What can hang from each mark
pama: rikag
pemaz: naname
dosig: liva muno noko vizik
fumov: rikag
vizik: dosig
ruli: noko
muno: dosig
rikag: dosig pama
naname: muno pemaz
noko: dosig

Known rows, with every way that one mark hangs from another
fumov(rikag(dosig(vizik) pama)): [-3.43 -1.68 -4.17 -2.41  2.81 -1.34 -2.38 -2.18  3.92 -3.24  1.08  2.88
 -0.13  0.44 -1.56 -2.65 -1.55  1.35 -0.23  2.08 -3.06  3.68]
pemaz(naname(muno(dosig(liva noko vizik)))): [-2.92  1.36 -1.85 -2.93  1.64 -1.71 -3.45 -0.97 -2.83 -2.35  1.79  4.91
 -0.07  0.97  2.67 -4.85  0.16  3.64 -4.74  2.79 -0.95 -1.37]
vizik(dosig(noko)): [-4.11  1.25 -2.43 -4.47  0.10 -0.37 -1.95 -1.61 -0.33 -2.50  1.60  4.24
 -0.41  0.11  2.67 -4.41 -0.48  3.34 -2.72  1.33 -3.29  1.46]
fumov(rikag(dosig(vizik))): [-3.51 -1.05 -3.23 -3.23  3.55 -1.37 -2.01 -2.50  2.74 -3.73  1.20  2.20
  0.29 -0.36  0.59 -3.67 -1.65  2.31  0.58  1.52 -1.63  3.50]
rikag(dosig(liva muno vizik) pama): [-3.23  1.24 -3.85 -0.74 -0.50 -2.12 -3.30 -0.68 -0.23 -2.95  0.87  4.20
 -0.65 -0.29 -4.89 -2.76 -1.46  0.93 -3.35  2.84 -4.88  3.11]
rikag(dosig(muno) pama): [-3.35  1.48 -4.33 -1.52 -0.11 -1.23 -2.47 -1.42  2.05 -1.71  0.85  3.98
 -0.49  1.22 -2.49 -3.78 -0.56  0.25 -1.56  2.08 -4.17 -0.04]
vizik(dosig): [-3.99  2.00 -2.34 -4.89  1.15 -0.30 -1.51 -3.03 -0.50 -2.17  1.46  3.63
 -0.53 -0.16  2.24 -4.26 -1.31  2.99  0.14 -0.05 -3.66  0.49]
muno(dosig(vizik)): [-3.11  1.96 -2.30 -3.99  3.52 -1.38 -1.84 -2.70 -0.05 -2.26  1.69  4.34
  0.54 -0.39 -0.33 -4.41 -1.64  7.37  1.72  1.20 -2.96  2.99]
vizik(dosig(liva muno noko)): [-4.15  1.89 -2.47 -3.32 -2.58 -0.96 -2.81  0.39 -3.16 -3.71  1.58  4.03
 -0.14 -0.87  0.36 -4.23 -0.84  1.17 -6.07  2.05 -4.03  0.63]
noko(dosig(liva)): [-3.73  1.85 -1.52 -3.77  2.12 -1.23 -1.98 -1.75  0.22 -3.03  1.21  2.80
 -0.17  0.63  0.25 -4.03  0.13  2.11 -2.27  0.50 -2.47  3.63]
rikag(dosig): [-3.58  2.42 -2.64 -2.99  3.05 -1.12 -1.75 -3.39  1.78 -1.82  0.89  3.56
 -0.11  0.95  1.05 -4.81 -0.58  2.74  1.46  0.86 -2.18  1.29]
noko(dosig(liva muno vizik)): [-3.35  0.70 -2.09 -3.26  0.11 -1.84 -2.41  0.10 -1.95 -4.03  1.45  2.37
 -0.23 -1.29 -1.48 -3.73 -0.60  2.47 -4.55  1.48 -2.79  4.68]
rikag(dosig(liva noko vizik) pama): [-3.45  0.65 -3.43 -0.69  0.60 -2.07 -3.52 -0.83  1.30 -2.80  0.91  5.27
 -0.73  0.57 -3.57 -2.66 -0.51  2.49 -4.24  3.65 -4.35  5.53]
pama(rikag(dosig(liva muno noko vizik))): [-3.23  1.57 -2.51 -2.23  2.96 -2.22 -2.29 -0.63  1.38 -3.88  1.15  3.75
  0.50 -1.18 -0.83 -5.18 -0.46 -0.19 -4.09  2.41 -1.98  1.81]
ruli(noko(dosig(vizik))): [-3.04  0.36 -1.90 -4.10  3.52 -1.20  0.04 -1.43  2.49 -2.16  1.21  1.82
 -0.46 -1.25  1.36 -4.39  0.49  5.76 -3.72 -0.04 -1.53  6.22]
pemaz(naname): [-3.09  2.66 -1.84 -3.24  2.84 -0.75 -2.28 -3.09 -0.40 -0.59  1.36  3.75
 -0.42  2.65  4.23 -5.00 -0.23  2.67 -2.84  1.57 -2.20 -2.46]
noko(dosig): [-3.57  1.01 -2.02 -4.48  2.67 -0.79 -1.34 -2.18  1.79 -2.29  1.33  2.56
 -0.21  0.93  1.66 -4.47  0.42  2.98 -0.86  0.25 -1.89  3.01]
naname(muno(dosig(liva)) pemaz): [-3.10  0.98 -1.15 -4.92 -1.09 -1.98 -3.05 -2.88 -2.43 -3.69  1.18  5.44
  1.09  0.75  1.31 -5.60 -0.35  4.16  0.94  0.81 -1.22  1.14]
noko(dosig(vizik)): [-3.31  0.01 -2.03 -4.38  2.79 -1.25 -1.56 -1.90  0.93 -2.79  1.47  2.58
 -0.50 -0.34  0.79 -3.92 -0.23  4.57 -1.28  0.75 -2.08  5.41]
naname(muno): [-2.91  1.34 -1.78 -4.21 -0.68 -1.51 -2.20 -2.68  0.83 -1.81  1.15  4.11
  0.03 -0.59  6.14 -5.08 -0.54  1.80  0.10  0.47 -1.47 -0.98]

Rows
[-3.62  1.71 -2.07 -3.36 -0.04 -1.38 -2.18 -0.17 -1.08 -3.52  1.31  2.36
  0.06 -0.05 -0.58 -4.27  0.00  0.87 -4.11  0.99 -2.66  2.25]  noko(dosig(liva muno))
[-3.27  1.42 -1.32 -2.25 -0.54 -2.24 -3.38 -0.65 -1.05 -3.16  1.29  4.88
 -0.03 -1.02  1.39 -3.73 -1.00  4.49 -5.48  3.28 -3.49  5.83]  dosig(liva noko vizik)
[-3.40  2.14 -1.92 -2.83  1.89 -1.90 -2.92 -0.86 -1.32 -3.28  1.71  5.18
  0.76 -0.48 -1.36 -4.11 -1.05  6.76 -2.35  2.79 -3.09  4.71]  muno(dosig(liva noko vizik))
[-2.94  0.30 -1.58 -5.46 -0.68 -1.65 -2.54 -3.26 -1.25 -3.14  1.28  5.27
  1.02  0.94  2.48 -5.94 -0.14  4.84  2.08  0.60 -0.82  0.57]  naname(muno(dosig) pemaz)
[-3.19 -0.12 -2.55 -3.99  0.66 -1.41 -1.77 -0.38 -0.43 -3.24  1.57  2.16
 -0.33 -0.98 -0.03 -4.15 -0.37  3.33 -3.17  1.22 -2.27  3.94]  noko(dosig(muno vizik))
[-3.21  1.03 -2.49 -3.12  5.10 -1.76 -1.60 -2.31  3.71 -2.87  1.16  3.97
  0.28 -0.36  0.93 -5.35 -0.13  1.54 -1.50  1.83 -1.46  2.41]  pama(rikag(dosig(noko vizik)))
[-2.92  0.10 -2.60 -2.63 -2.51 -1.88 -2.82  0.69 -1.00 -2.78  1.58  4.05
  0.11 -1.46  2.23 -4.59 -0.83  4.09 -6.23  3.59 -2.96  3.10]  dosig(muno noko vizik)
[-3.12  1.19 -1.98 -1.72 -3.24 -2.41 -3.65  1.26 -2.82 -3.74  1.42  4.31
  0.20 -1.87  0.36 -4.02 -1.15  2.98 -7.96  3.94 -3.74  3.99]  dosig(liva muno noko vizik)
[-3.99  1.06 -2.98 -4.04 -2.09 -0.53 -2.16 -0.09 -1.68 -2.92  1.71  3.81
 -0.25 -0.61  1.81 -4.67 -0.56  2.10 -4.56  1.80 -3.50  0.01]  vizik(dosig(muno noko))
[-3.42  1.84 -2.43 -3.21  4.95 -1.39 -1.42 -2.49  4.30 -2.46  1.06  3.92
  0.50  0.63  1.64 -5.79  0.33  0.29 -1.12  1.39 -1.28  0.45]  pama(rikag(dosig(noko)))
[-2.81  0.80 -2.17 -3.40  2.05 -1.43 -3.01 -1.26 -1.91 -1.88  1.87  4.78
 -0.12  1.14  3.60 -5.13  0.27  4.30 -3.79  2.61 -0.64 -1.79]  pemaz(naname(muno(dosig(noko vizik))))
[-2.98  1.47 -2.15 -3.46  1.92 -1.14 -2.87 -1.51 -1.33 -1.56  1.77  4.76
  0.04  1.93  4.22 -5.51  0.70  3.13 -3.50  2.32 -0.51 -3.32]  pemaz(naname(muno(dosig(noko))))
[-3.64  2.44 -3.30 -1.22  1.49 -1.52 -2.88 -2.52  1.96 -1.98  0.63  4.63
 -0.58  1.60 -3.14 -3.06 -0.74  0.60 -0.99  1.82 -4.48  2.20]  rikag(dosig(liva) pama)
[-3.11  0.89 -2.90 -2.83  3.36 -1.87 -1.78 -1.05  2.55 -3.23  1.23  3.60
  0.42 -0.92  0.26 -5.53 -0.28  0.54 -3.06  2.22 -1.56  1.26]  pama(rikag(dosig(muno noko vizik)))
[-2.73  1.27 -2.11 -3.69  2.75 -1.39 -2.73 -2.19 -1.96 -1.74  1.78  4.39
 -0.20  1.02  3.35 -5.03 -0.26  4.03 -2.01  1.74 -0.85 -2.40]  pemaz(naname(muno(dosig(vizik))))
[-3.07  1.98 -1.86 -3.01  1.59 -1.41 -3.29 -1.11 -2.32 -2.08  1.70  4.90
  0.10  1.75  3.21 -5.20  0.55  2.64 -4.45  2.43 -0.85 -2.90]  pemaz(naname(muno(dosig(liva noko))))
[-2.95  0.23 -2.33 -3.76  1.77 -1.31 -0.11 -0.23  1.34 -2.53  1.31  1.48
 -0.31 -1.77  0.76 -4.57  0.41  4.82 -5.26  0.37 -1.67  5.10]  ruli(noko(dosig(muno vizik)))
[-3.35  2.99 -2.41 -2.66  3.69 -1.78 -1.76 -1.97  1.96 -3.27  0.92  3.27
  0.61 -0.33 -0.46 -5.49 -0.70 -1.59 -1.58  0.95 -2.17 -0.85]  pama(rikag(dosig(liva muno)))
